Each row comes from the steps of one path. Every step used is in the known rows, and no mark comes twice. Write the path behind each row, first mark first.
Known rows
j-h-l-t-c: [ 15.4  16.0  -8.3   2.3   8.8  24.8 -34.1   9.1  -4.3 -13.4   4.5  26.2
  25.5  39.8   4.1  42.1   0.7   0.7   0.8  30.8  21.8   3.4]
t-l-h: [-20.8  20.8 -13.3  -8.6  15.2  -4.9   1.9   0.6 -26.0  13.9   4.3  12.1
   7.3  24.0  36.6   1.7 -21.1   7.6  40.6  19.3   5.0  16.4]
l-h-t-c: [ -4.4 -14.3  -7.0  25.8  -0.1  25.1 -23.4  -0.3 -17.7 -16.2  14.4  22.5
  25.8  34.1  -0.6  44.7 -10.6  -8.0  21.4  44.8 -47.2 -11.3]
h-u-c: [ 31.4   7.2  -7.0  -1.5   4.3  17.1  12.0 -19.0 -25.5  -7.9   5.0  19.5
  20.8  10.5 -24.3   6.1  -1.5   9.5   1.9  28.0  31.9  22.3]
h-u-l-t: [ 27.5  18.7  -4.6  13.8  18.9  14.6   0.0  -4.1  -9.0  -8.4  -2.0  17.5
  24.3  15.1 -12.9  -1.4  -4.9  13.0  21.4  18.8  24.1 -12.4]
j-l-t-c: [  8.7  18.7 -13.0   2.1   2.8  34.7  -1.8  14.2 -12.4  -1.1   3.2  29.3
  24.8  24.5 -51.5  34.1  -2.3   1.1   3.1  31.6 -23.7  14.1]
u-c-h: [ 11.0  12.8  -8.4  -5.8  -4.9  15.1   1.1  -8.8 -35.7 -18.4  -4.5  18.9
  13.8  22.7  -4.5  51.5 -19.8   5.1 -24.9  47.4 -38.7  32.1]
c-t-l-j-h: [  4.7  22.5  -7.7   8.4  -1.9  17.8 -17.0  30.1 -22.4 -10.3   4.7   8.6
  28.3  22.3  13.3   9.2  -2.2   1.2  36.7  31.1  -6.4  18.7]
h-l-j: [ 39.3  44.7  -7.0   5.6  10.2   5.6   0.4   5.8  -7.1  10.5  -1.2  17.0
   3.8  20.8   4.0 -15.4 -12.5   8.3 -15.9  21.5  47.2 -20.0]
t-c-h-u: [  2.0 -47.3 -11.4   1.4  -3.6  22.9 -22.2  11.2 -21.1 -12.7  21.4  19.3
  16.1  23.2  25.3  11.3 -13.2   5.2  14.9  40.1   4.4  -5.8]
j-l: [  9.2  47.6 -13.4 -14.7   8.2  30.2   4.2  -7.5 -15.1  17.0   0.4   8.5
   9.2  15.7 -62.1   1.7 -10.7   2.1  32.0  24.8  -5.2  20.6]
h-t-l-j: [ 27.7  35.9  -6.5  17.1   9.1  24.7  -7.0  20.5 -16.9  -3.5   6.5  16.7
  25.2  19.0 -25.6  30.7 -20.0  -0.9   6.4  30.5  15.9   9.8]
h-l-t-c: [ 36.2  16.4  -8.2   8.8  12.7  13.1 -21.7  10.6  -7.1 -12.2   6.2  33.8
  19.5  34.2  -5.8  24.0  -3.6   0.4 -38.0  20.2  17.0  -7.5]
j-l-t: [ 10.9  54.0  -9.0  -7.3   9.2  33.5  -4.3   7.1 -14.7   5.6  -7.9  21.9
  23.1  24.3 -56.0  17.1  -5.3   8.1  15.1  24.0 -13.9  23.4]
h-u: [ 21.9  11.0  -5.4  -9.6  11.3  21.1 -13.4  -9.6 -18.8   3.8   8.4  11.7
  17.3  11.3 -22.2 -33.2  -6.0  11.0  34.7  18.9  46.0  10.8]
j-c-t: [ 17.1   5.3  -5.6   5.8  -9.0  37.3 -38.8  -7.3 -27.0 -24.2  20.6  16.2
  34.2  28.3 -52.0  26.1  -2.6 -19.4  27.5  44.6 -59.0  15.9]
u-l-h-t-c: [  3.0  -5.3 -10.5  39.3  10.7  12.7   2.5  -9.7  -7.0 -16.1   6.5  14.6
  17.9  25.8  -6.4  59.5 -16.1  -9.0  19.8  42.5 -60.6 -34.2]
h-u-l: [ 26.0  12.3  -8.2   7.6  18.4  12.0   6.5 -15.9  -9.5   1.2   4.1   6.5
  13.4   8.6 -18.6 -12.2  -9.7   8.9  34.1  18.9  29.7 -13.7]
c-h-t-l: [  7.2  30.2  -6.8   1.1   9.8  25.7 -31.8  15.8 -26.9 -10.6   7.3   6.8
  20.5  35.8  22.2  42.0 -27.7   6.3  21.0  32.0  -4.9  16.0]
t-c-h: [ -4.1 -41.1 -12.3  -2.9  -6.3  21.6 -27.5  14.4 -23.3 -13.7  16.0  21.0
  12.2  23.7   3.7  27.2 -21.3  -3.4  -2.7  48.2 -35.0   3.2]
u-l: [ 17.6  21.7 -10.7   6.3  16.8   7.9   4.3 -13.9  -9.3  -1.1  -5.9   8.3
   6.3   8.4 -49.7  15.4 -22.5  -5.1   7.3  31.9 -36.0  -5.8]
l-j: [ 14.3  17.3  -4.6   1.0  -3.2  16.6   0.1  14.2 -16.5   7.7  -6.5  19.3
  10.8   5.7 -31.4 -19.4 -19.4   6.3  -0.1  41.4  -1.7   1.5]

Which path is each row?
[ 21.6  22.5  -7.6  18.6  -5.3  17.7  10.9  10.1 -32.3 -21.2  -0.4  21.2
  22.9  26.4  17.4  76.1 -21.5   7.4 -25.2  48.0 -14.7  20.8] => u-c-h-t-l-j
[  8.3  -1.6  -8.3   8.2   0.7  26.0 -17.9 -14.3 -21.1 -11.6  20.1   9.4
  20.8  30.2  15.5  30.6 -18.0   2.5  43.5  40.4  -4.7 -16.0] => j-c-h-u-l
[ 30.9  10.7  -8.6   7.7   3.7  13.9  10.1  -5.0 -30.1 -16.8  11.8  15.9
  29.3  15.9   4.6  13.0   6.5   8.4  15.5  20.9  28.2  26.0] => h-u-c-t-l
[ 23.7  19.4 -10.9   6.5  -1.8  11.3   8.7  -0.1 -35.7 -23.4   3.5  19.3
  26.5  18.4 -21.7  47.9  -2.2  -5.9 -17.0  34.7 -37.6  44.4] => u-c-t-l
[ 12.7  23.8  -7.7   8.9  -0.4  12.2 -10.4  29.1 -25.0  -7.7   4.7  10.9
  24.4  17.2   2.5  -4.5  -6.0   0.8  21.4  27.3 -12.8  16.1] => c-t-l-j
[ -0.3   2.6  -7.7  -7.8  -6.5  30.3 -34.6  -8.5 -28.8 -11.6  16.7  14.7
  19.9  33.0  -8.3  32.7 -23.3  -4.4  26.4  48.3 -35.3   9.5] => j-c-h
[  8.9  29.3  -5.6  10.2   4.1  23.3 -22.6  26.5 -24.9  -8.5   5.4   9.7
  20.1  32.7  33.4  37.1 -28.4  10.6  16.1  36.5   4.3   4.7] => c-h-t-l-j
[ -1.8  13.5 -12.2   1.2  -0.7   8.2   3.8  20.3 -25.2   7.4  11.9  16.5
  12.9  21.1  35.5  16.8 -27.7   7.0  21.8  36.1  19.7   4.5] => t-l-j-c-h
[ -9.0  19.2  -8.8   5.9   5.3   7.6 -19.0  12.7 -29.4  -9.0   8.1   7.7
  24.2  30.5  30.0   6.2  -3.3  -0.8  45.8  22.4 -34.7  16.7] => c-t-l-h
[  6.1 -24.7  -4.7   6.9  -0.5  26.3 -31.5  25.6 -21.2 -24.5   6.7  35.2
  32.4  31.4  17.6  27.5  -7.2  11.2  -7.2  37.5  -9.0   4.6] => l-t-c-h-u
[ 14.8  10.1  -2.7  20.7 -13.8  35.0 -19.4  14.8 -20.9 -13.4  11.1  19.7
  26.1  27.8  -1.5  35.7 -22.1   0.1  12.3  57.0 -19.2 -12.7] => l-j-c-h-t
[ -8.5  16.5 -10.1  16.5  15.3  -0.7   9.4 -17.5 -11.2   0.4  -6.6   8.1
   5.9  19.7   2.5  20.1 -20.1   0.8  32.3  33.6 -50.7 -23.1] => u-l-h
[  4.3   8.5  -5.0 -12.7   6.0  20.8 -26.7   3.6 -26.7  -3.0   6.0   5.6
  13.7  25.7  38.0 -13.9 -17.1  20.4  38.8  27.3  27.6   4.3] => c-h-u
[ 24.8  18.8  -9.4  15.8  -7.2   9.1  18.7  10.5 -32.8 -21.4   0.2  21.6
  26.5  15.0  -9.8  44.0  -2.8  -2.3 -21.6  39.2 -31.5  32.6] => u-c-t-l-j
[  6.5  15.3 -12.8   1.1   1.4   8.9   9.5  14.6 -21.5  10.7  12.0  19.6
  14.4  13.5  -0.5   9.9 -23.2   1.3  16.8  33.2  23.2  10.3] => t-l-j-c
[ 17.1  43.3  -3.7  -3.8  12.6  13.6 -35.3  12.8 -19.7  -9.9  -3.9  17.5
  14.0  44.4  48.4  19.6 -17.5  17.8  -8.8  22.6  12.0  -2.7] => c-h-l-t
[ 40.6  36.3  -6.0  19.8  -0.6  16.8 -11.0   5.7 -10.6  -6.2  12.4  18.1
  18.6  30.6   6.2   7.0  -2.9  -2.3  -3.9  29.8  20.6 -25.7] => h-l-j-c-t
[  9.8  17.4  -6.6  11.5   0.0  18.9 -13.4  28.2 -20.9  -9.7   9.3   7.2
  31.5  21.6  30.8  -2.8   4.0   7.8  51.2  24.9  25.7  12.1] => c-t-l-j-h-u
[-14.3  14.1 -12.6  -4.8  17.6  -3.7   6.0  -1.1 -23.9  15.0  10.3  10.3
  11.2  23.3  57.3 -13.2 -13.3  16.1  56.7  11.1  44.8   8.3] => t-l-h-u
[ 30.2 -14.6  -7.6  19.0   0.6  39.8 -31.4   7.3 -14.4 -23.4  18.8  24.4
  29.7  22.2 -68.7  51.7 -11.9 -18.6 -10.3  45.1 -34.6   5.2] => h-t-c
[  8.5  19.2  -8.9  19.2   5.8  12.2  12.4   4.3  -1.6  -0.2 -10.2   9.6
  10.8   9.9 -18.3  24.5 -19.1   2.6  21.0  44.4 -14.7 -21.0] => u-l-j-h
[  4.8  23.7  -7.3  32.1  16.2  12.0   0.7 -14.7  -9.1 -10.7  -2.4   8.4
  16.3  26.2  -8.8  47.2 -18.2  -4.2  29.1  36.4 -54.0 -28.4] => u-l-h-t
[ 13.3  -5.5  -5.2  22.7 -10.2  38.3 -18.3  24.3  -7.2 -13.1   5.9  22.7
  28.9  20.0 -23.9  40.7  -9.3  -3.4  12.2  56.3  -3.2  -6.0] => l-j-h-t-c
[ 17.1  18.1  -9.5  14.8  -9.1  14.7  12.2  11.3 -29.8 -23.9  -0.1  19.5
  30.0  20.4   0.2  56.7   0.6  -1.9  -5.6  43.5 -23.5  35.9] => u-c-t-l-j-h
[ 11.4 -24.1 -13.6   2.7   1.1  13.6 -24.0  11.4 -16.0 -10.6  18.4  20.0
   7.2  32.4  28.9  28.3 -16.8  -1.6 -13.3  36.5  -1.2 -13.2] => t-c-h-l
[ 24.6  20.0  -5.6  10.5  -4.3  27.8  -7.4  -6.1 -33.1 -28.5  -0.3  20.0
  24.6  29.4 -16.1  77.7 -17.6   1.0 -27.3  50.0 -43.5  28.4] => u-c-h-t
